What can hang from each mark:
J_219: J_417
J_788: J_796
J_590: J_796
J_796: J_590 J_911
J_939: J_177
J_417: J_219 J_911
J_177: J_911 J_939
J_911: J_177 J_187 J_417 J_796
J_187: J_911

Every row comes from one small tree of marks. The marks that hang from a mark follow it in brackets, in the order of their numbers. Every link used is in the known rows. Which tree was each row made from?
Known rows:
J_417{J_219 J_911}: [ 10  -1  10   8  -3  21 -14 -44 -23 -40   9 -38  14  45  15  -2  15   5
  17]
J_219{J_417{J_911{J_177 J_187 J_796{J_590}}}}: [ -7  14  17  -6 -19 -13 -16   5 -10 -23  -5 -25  -3  15  16   1  -6  -4
  18]
J_911{J_187}: [ -4  -2  11   9   2  17  22   4  -9  -9  13 -23 -12  33  12 -11  23  12
  17]
J_590{J_796}: [  9 -12   7  -2   9  10  19 -11  -1  -2   9 -54 -11  40  -2 -27   6   2
  11]
J_796{J_590 J_911{J_187 J_417}}: [-18   7  10 -14   0   6  18  -9 -14  16  21  -6 -23   5  28   1   9   2
  26]
J_788{J_796{J_911{J_177}}}: [  6   4  12  -2  16   4  30 -22 -10  26  -4  -9   1  20   5 -11  23 -19
  23]
J_796{J_590 J_911{J_177 J_187}}: [-10   8   9   4   8 -13   3  -8 -11  22  14  10 -17   4  20 -14  -9  -7
  16]
J_187{J_911{J_177 J_417}}: [-17  -8   9 -13  26  14  35  13 -15   5 -10 -50 -18  39  -5  15  30   1
  37]
J_177{J_911{J_187 J_417{J_219} J_796} J_939}: [ 10  20   7  -6   5  -4   7   5 -19  -9  14   9 -16   4  17  12   6   7
  -6]
J_939{J_177{J_911{J_417 J_796}}}: [  2   3  16 -15  16  -7  15  -5  -2   8   2 -40  -5  21  15  15  26 -15
   4]
J_187{J_911{J_417 J_796}}: [-16 -13  12 -17  22  11  33  17 -18  -7 -12 -57 -22  34  -7  19  33   0
  26]
J_788{J_796{J_590 J_911}}: [  5   6  10  -9  13   9  34 -28 -11  37  10 -15   4  11  17 -16  17 -16
  39]
J_590{J_796{J_911{J_177 J_187 J_417{J_219}}}}: [ -3   5  16 -11   3 -11  -6 -18  -6 -13  -3 -12 -26  18   7  -9  -7   6
 -17]
J_219{J_417}: [ 10   2  10  -7 -17  38  30  -3  -6 -17   6 -54   4  40  11 -12  14   0
  58]
J_939{J_177{J_911{J_187}}}: [ 14  12  18   1  12  -5  18  -1  -5  12  17 -17   4  26  20   1  22  -2
  14]
J_911{J_177 J_187 J_417 J_796{J_590}}: [-37   0  12  -8   9 -20  -2  15   2  -1 -12 -19 -35   3  12   3   8  -3
 -15]
J_911{J_177{J_939} J_187 J_417 J_796}: [-19   5   7  -1   7 -10   5  23  -4  -2 -10  -5 -32   9   9  14  15  -1
 -21]
J_590{J_796{J_911{J_177{J_939} J_187 J_417{J_219}}}}: [  6  11   9  -9   3 -11  -5 -14  -9  -3   3   1 -25  14  11  -4 -11   6
 -17]
J_939{J_177{J_911{J_187 J_796{J_590}}}}: [  5  12  19  -3  15 -27   4   3  -2  17   9 -14  -2   7  21   0   8  -9
  -2]

Write each row's tree:
[-11  -9  10  -3  32 -15  15  15 -14  12 -16 -39 -16  22  -9   2   3 -11
  22] => J_187{J_911{J_177 J_796{J_590}}}
[ -9   8  16  10   2 -27 -44 -22 -15 -36 -10  -9  -4  14  16   0  -7   1
 -23] => J_417{J_219 J_911{J_177 J_187 J_796{J_590}}}
[-16  -2   3 -15  30  -8  21  22 -16  21 -13 -33 -24  14   0  21   8  -9
  20] => J_187{J_911{J_177{J_939} J_417 J_796{J_590}}}
[-18  14  15 -16  11  -8  26 -12  -5  34  -1   2 -15   0  20  -2  20 -10
  16] => J_788{J_796{J_590 J_911{J_177 J_187 J_417}}}
[  1  15   9  12   2 -24 -42 -18 -18 -24  -4   6  -2  10  20   6 -14   0
 -23] => J_417{J_219 J_911{J_177{J_939} J_187 J_796{J_590}}}
[-18  12  12  -8   3  -6  -8 -22 -12   0   3   4 -22   2  25   0  -6   1
   7] => J_796{J_590 J_911{J_177 J_187 J_417{J_219}}}
[  8  18  13   0 -20  -5 -11  12 -15 -24  -3 -14   0  20  14  10   0  -2
  13] => J_219{J_417{J_911{J_177{J_939} J_187 J_796}}}
[  3  21  11  -3 -18 -11 -15   9 -13 -13   0 -13  -1  11  20   6 -11  -5
  18] => J_219{J_417{J_911{J_177{J_939} J_187 J_796{J_590}}}}
[ 14  19   2   3  12 -17  14  16 -17  26  28  16 -12  -5  17  -6  -9  -3
   8] => J_177{J_911{J_187 J_796{J_590}} J_939}
[ -4   6  16   7  -4 -13 -34 -26 -19 -39   1 -17   0  19  20   0   0   7
 -12] => J_417{J_219 J_911{J_187 J_796{J_590}}}
[  1  -1  10   3   1  -3 -31 -38 -20 -35   0 -35   7  25  16  -2  -1  -4
   1] => J_417{J_219 J_911{J_796{J_590}}}
[ -3  12   0  -9   8   5  -3 -30 -14  15   9   0 -13   4  25   4 -13 -11
  19] => J_796{J_590 J_911{J_177{J_939} J_417{J_219}}}
[-10   2   5 -13  27  -7   6   6 -17   0 -20 -31 -18  16   2  20   1  -4
  12] => J_187{J_911{J_177{J_939} J_417{J_219} J_796{J_590}}}
[ -4   4  17  14  -1 -19 -39 -20 -17 -47 -14 -10  -3  25   9   4   3   3
 -28] => J_417{J_219 J_911{J_177 J_187 J_796}}
[ -1  15   8  -1   1   4   0 -14 -18  -4   5  17 -19  11  21  12   2   3
   0] => J_796{J_911{J_177{J_939} J_187 J_417{J_219}}}
